Known rows, with every step that occurs:
kivu > vose > biti > sibu: [  1.8 -10.6  -9.4  32.0   1.6 -25.5  19.4  17.9  26.4  -1.8 -14.3  -5.2
 -10.7   3.3  24.5  39.5 -15.0   1.3  18.4 -29.6 -18.3   4.0  -7.9]
kivu > zumiti > biti > mepalel > vose: [-15.8  -9.6  -0.7  31.6   2.0 -12.2   4.7 -19.8  14.5  38.1 -24.6 -19.3
  39.6 -13.5  33.2  26.5  18.9 -12.8  39.4  -9.7  -0.4  23.3  12.4]
sibu > vose > biti: [ 18.9 -19.1 -24.7  23.7   3.0 -10.3  -4.1  -4.0  13.0  15.6  -7.7  -3.4
  19.2 -17.8  23.6  73.7  -2.4   0.3   1.8   4.7 -36.6   7.9  24.6]
vose > mepalel > kivu > zumiti: [-22.3 -19.5 -42.0  21.2 -21.1  -6.3   2.6   9.7  49.1 -14.0 -31.2  -5.5
  34.7  14.7  34.7 -25.1   5.3   0.8  38.5  -3.0  30.5 -19.8  31.8]
mepalel > kivu > zumiti: [-24.9 -16.4 -28.2  15.7  -0.9  -7.0   2.3  11.7  10.5 -23.8 -36.1 -18.9
  42.2  13.1  39.1 -15.5   2.0   5.5  33.9  -1.5  24.3 -12.9  25.9]
biti > mepalel: [ -9.3 -13.9   3.6  34.3  26.4 -11.6  11.3 -10.3  29.1  -1.2  -8.6 -28.5
  11.2  15.4  -0.1  32.5  12.6 -15.3  14.1 -17.6   0.4  33.1  19.6]
mepalel > vose > sibu > kivu: [  8.1 -29.7 -45.9  17.2 -10.4 -12.7 -22.8   3.4  20.7 -16.6 -48.2  -9.2
  13.0  18.4  55.6  25.9 -17.0   1.9  15.7  15.4  -8.5   8.5 -19.6]
mepalel > vose > biti: [-29.0 -23.6 -14.6  20.0  -6.4  -0.9  -4.7  -8.4  19.0  22.9 -12.1  -5.1
  19.5 -21.4  27.8  54.0   7.0 -16.0  13.7   7.9  -0.6   5.0  43.3]
zumiti > biti > kivu > vose > mepalel: [ 27.1   3.9 -58.1  34.6 -52.3 -19.4  14.9   6.5  61.6  13.6 -27.5  28.4
 -37.0  -6.3  22.3  22.9  24.8 -16.8  43.6  -9.1 -25.9  22.7   1.0]
vose > biti > kivu > zumiti: [ 14.0  -9.4 -41.0  29.4 -13.1 -20.0  13.5  12.3  26.8   2.6 -28.1   3.0
  48.3 -16.1  28.3  52.6  -1.5   3.7  29.7 -34.4  25.5  17.3  56.2]
sibu > mepalel > kivu: [-48.1 -29.7 -17.7  25.6   0.7   7.6  -6.2  -3.8 -28.1 -23.1 -40.6 -17.5
   5.8  27.9  31.1 -13.8  15.5  -4.3   8.5  19.6  -8.5  -4.0   8.1]
mepalel > kivu > zumiti > vose > biti > sibu: [-57.0 -11.8 -19.4  32.1   7.4 -16.4  16.6  26.7  33.4 -18.9 -27.7  -5.3
  35.7  -9.3  28.3  20.1 -14.5   4.0  12.1 -33.4  13.2 -24.5  15.6]
kivu > zumiti > sibu: [-11.0 -11.1  -0.7  13.9 -11.4  -7.5   4.9 -21.6  26.9   7.8 -28.7   7.0
  11.7 -21.4  17.6   0.0  17.6 -11.9  26.9  -0.1  30.7  -6.6  35.7]
sibu > vose > biti > mepalel > kivu: [-55.1 -34.8 -16.1  34.8  25.7 -18.8  17.3  -9.0  22.9 -26.7 -22.8 -35.0
  14.3   2.5  33.9  62.9  10.7  -7.1   3.3 -10.4 -30.0  14.1  24.1]
biti > kivu > vose: [  2.0  -9.1 -37.3  22.7 -16.1 -23.6  13.4  15.9   4.3  -5.1 -33.3   4.4
 -32.2  15.2  34.1  43.5  16.7  -0.8  45.4 -13.4 -45.2  43.3  -0.7]
mepalel > kivu: [-58.1 -23.9 -22.5  18.8  -1.5   1.0   4.2  10.1   6.5 -39.0 -34.1 -19.9
   5.9  19.4  32.5  -9.9  21.6 -13.9   7.9  12.0   3.0  -4.8   4.7]
vose > mepalel: [  8.4 -12.9 -35.6  26.8 -32.7   3.9  -4.6   3.6  71.2  10.1 -10.2  13.1
  -4.8  14.4   3.6 -13.8  17.2 -23.8  17.6   4.0  14.3  -5.9  15.7]
sibu > kivu > vose: [ 34.3 -10.1 -35.0  16.7   0.3 -25.6  -9.7  14.9 -15.0 -27.4 -50.8  -5.3
 -28.9  26.3  45.6  13.8   3.6  14.0  51.8  20.1 -43.4  22.4  -4.6]
zumiti > sibu > kivu > vose > mepalel: [ 20.2 -15.4 -47.0  24.0 -37.1 -19.4  -3.9  -4.5  57.2  -5.8 -43.0  21.3
 -47.3  11.3  30.2   0.8  19.1  -6.8  46.8  15.1 -21.7   3.1  11.0]
vose > sibu > mepalel > kivu > zumiti > biti: [ 26.7  10.8 -34.0  25.5 -14.2  -6.4   5.7  -9.0   1.4  -3.7 -38.5   0.2
  30.6 -32.9  36.7   8.6  -9.7   1.3  22.4   8.7  12.3 -11.6  -3.5]
mepalel > vose > sibu > kivu > zumiti: [ 26.2 -20.7 -44.7  15.1  -7.4 -18.4 -21.2   5.7  21.3  -5.6 -47.5  -9.1
  49.1  12.9  57.0  13.6 -26.9  18.1  41.9  -0.9  16.5  -1.0   4.9]
kivu > vose: [ 11.8  -4.8 -18.7  12.1  -2.5 -15.8  -0.4   8.6  -0.3  -1.4 -21.0  -4.5
 -32.6  16.7  27.2  18.6   7.1   2.4  50.5  13.7 -41.7  21.2  -1.2]
sibu > vose > biti > kivu > zumiti > mepalel: [ -9.0 -18.3 -25.4  39.8  -6.1 -23.7  12.5  21.3  36.8  16.5 -36.0  51.7
  28.7 -22.3  32.4  48.9   8.9   5.7  25.4 -16.5 -10.3  29.8  28.9]

Rows:
[ 31.4  -5.2 -10.0  36.6  -7.7 -20.0   5.7  12.5   0.3  18.6 -24.5   3.1
  22.1   5.3  34.5  20.1   2.9   3.4  -1.8 -20.6 -49.8   3.4 -68.6] -> zumiti > biti > sibu > vose
[ 15.2 -10.1 -40.6  21.7 -32.6 -10.0   0.4   4.6  60.4  11.7 -14.3  14.2
 -39.9  17.6  16.3   0.3  12.4 -10.3  46.4   9.4 -23.9   6.8   7.9] -> kivu > vose > mepalel
[-77.5  -6.3 -25.9  22.0  19.4  -7.9   2.3  12.3  22.3 -19.7 -33.9 -12.2
  44.7  -1.5  25.0   7.2   8.2   3.9  42.0  -2.4   4.6  -8.3  40.9] -> biti > mepalel > kivu > zumiti > vose
[-27.7 -23.1 -23.6  18.7   0.4 -10.3  -1.9   0.4 -29.6 -14.3 -40.6 -13.2
 -34.3  29.7  43.7   5.7   8.6  10.2  48.0  22.7 -51.9  12.6  -2.0] -> sibu > mepalel > kivu > vose
[-43.6 -32.1 -29.4  20.6  -3.0   3.7  -6.0  -6.7  -1.2 -23.2 -34.5 -15.9
  -1.5  23.3  36.3  10.6 -12.0  -1.3   2.5  15.4 -10.0  -5.0  -7.5] -> vose > sibu > mepalel > kivu
[  3.0 -10.4 -54.7  18.1   0.7 -13.3 -20.8  17.7  27.5 -37.6 -46.8   3.4
   9.6   6.3  38.6  29.8 -17.8   3.9  14.2  18.7  -7.9  -1.9  -6.9] -> zumiti > vose > sibu > kivu
[ 32.5  -8.3 -37.6  19.0   4.1 -24.4  -1.2   6.7   5.6 -21.6 -33.7  -3.5
 -16.8 -14.6  34.7  63.6  -4.0   7.6  35.0  14.9 -30.9  14.9  39.5] -> sibu > kivu > vose > biti
[ 11.6 -19.4  -0.5  40.6   3.6  -2.7   0.0  -0.6 -14.4  17.6 -23.0  -4.7
  13.5  13.2  10.3  16.9 -14.6   2.9  -0.5 -17.1  -2.4  -2.1   5.9] -> vose > biti > sibu > mepalel
[ 18.7 -17.6 -20.8  23.7  -3.7   6.5 -16.3 -17.3   0.2  18.6 -16.5  -1.3
   0.5  16.4  14.7  24.6 -26.5   0.7   5.7  10.7 -11.2   8.5  -7.2] -> vose > sibu > mepalel
[ 54.5  24.8 -21.1  22.4 -14.0  -6.4   6.6   2.2   3.6   7.9 -28.1   5.6
  38.3 -37.5  19.4  -1.4   9.2  -6.4  30.0   2.9  22.4  -2.0   9.1] -> kivu > zumiti > biti
[  6.9 -22.3  -8.5  17.1  -7.1 -17.9  -5.8 -19.7  10.4  27.8 -27.4   6.1
  20.2  -6.3  37.1  29.3  12.8   5.5  20.6   0.9 -31.7  -0.5  -2.7] -> kivu > zumiti > sibu > vose
[-17.0 -19.2 -27.4  20.8   4.5 -14.6   5.0  -7.4  -9.7 -11.2 -25.0  -7.9
 -23.1 -11.1  35.2  56.1  -1.8   6.0  31.2  16.5 -34.8   7.1  41.9] -> sibu > mepalel > kivu > vose > biti
[-33.3 -24.6 -16.6  26.0   0.1 -16.3   6.5   9.8 -25.2 -16.3 -42.1 -14.6
 -33.9  37.6  45.1  -0.6   1.4  13.1  42.0   3.6 -48.2   6.9 -24.7] -> biti > sibu > mepalel > kivu > vose
[-59.2 -31.1 -13.5  31.4 -17.1 -10.5   1.0  13.3  25.5  34.9 -40.0  34.6
  29.8  -1.9  44.0  10.1  25.1  -6.7  42.9  -4.3   2.2  28.3  13.7] -> biti > kivu > zumiti > mepalel > vose
[-26.2  -3.7 -59.7  31.3 -37.6  -4.8  -1.0  19.3  76.7  12.9 -25.8  30.4
  24.2  -2.5  11.1   1.3  15.2  -9.9  39.3 -13.7  15.2  -7.5  39.6] -> biti > kivu > zumiti > vose > mepalel
[-29.3 -17.2 -13.2  32.8   3.5 -25.5  24.1  19.6  24.8 -21.1 -24.8 -12.0
 -12.9   6.0  35.8  33.5 -12.0   2.4  15.4 -27.7 -20.1  -3.8 -11.0] -> mepalel > kivu > vose > biti > sibu
[-66.7 -27.2  -9.9  30.0  21.3  -8.5  16.5  -3.3  20.8 -37.1 -27.8 -38.6
   6.7  21.5  25.4  15.8  20.5 -14.9  10.8  -6.1  -0.6  13.3  14.0] -> biti > mepalel > kivu
[-37.7 -18.5 -27.8  11.9  -1.7 -15.0   7.6  10.2  -2.7 -29.6 -33.5 -15.0
 -35.4  22.4  45.2  10.6  13.0   1.9  46.0  17.7 -43.9  12.3  -5.7] -> mepalel > kivu > vose
[ 45.5  -9.9 -37.1  22.6   0.2 -17.1 -14.0  16.9  -0.6 -21.1 -51.8  -8.5
  50.4  17.4  40.1 -11.7  -5.5  17.7  41.8   3.0  25.3  -0.4  25.9] -> sibu > kivu > zumiti
[-10.3 -29.7 -20.4  41.1   1.6 -22.9  -2.4  26.1  16.2 -19.0 -56.8  16.4
  17.2   6.0  45.1  16.1  -1.5   1.1   8.5  -9.9   0.5   5.8  -6.7] -> zumiti > mepalel > vose > biti > sibu > kivu
[  8.9 -20.3   4.0  38.6  -1.2   0.7  -5.7   4.6 -23.6  16.8 -28.6  -3.8
  12.5  37.0  11.4 -15.1  -6.3   4.8   4.8 -13.2  -4.7   1.0 -20.9] -> biti > sibu > mepalel
[ 20.3 -22.9 -41.7  29.1 -32.4  -5.7 -12.6   0.5  59.1  30.4 -12.6  13.6
   2.2  21.9  19.1   9.0  14.5  -9.5  14.9   3.1 -32.0  -1.9 -11.0] -> sibu > vose > mepalel
[-20.0 -28.7 -11.9  23.9  -6.0   3.1 -12.6 -18.6  -8.6  36.4 -18.6  -4.5
  21.4 -15.7  26.4  50.9   1.6  -6.8  14.1  13.0 -10.1   6.5  48.9] -> sibu > mepalel > vose > biti
[ -4.0  -4.4 -57.8  25.3 -28.0  -6.8 -15.7  20.0  64.2  -1.2 -38.6  24.6
  24.4   4.5  18.5 -18.1   8.7   0.3  43.8   8.7  14.6 -20.3  37.3] -> sibu > kivu > zumiti > vose > mepalel
[ 19.3 -21.5 -29.7  31.9  -3.8 -25.5  -7.8  18.9  10.5  -4.3 -50.8 -12.4
  60.4  11.0  54.7   7.6 -18.1  22.3  36.8 -22.8  23.5  -7.0  15.9] -> mepalel > vose > biti > sibu > kivu > zumiti
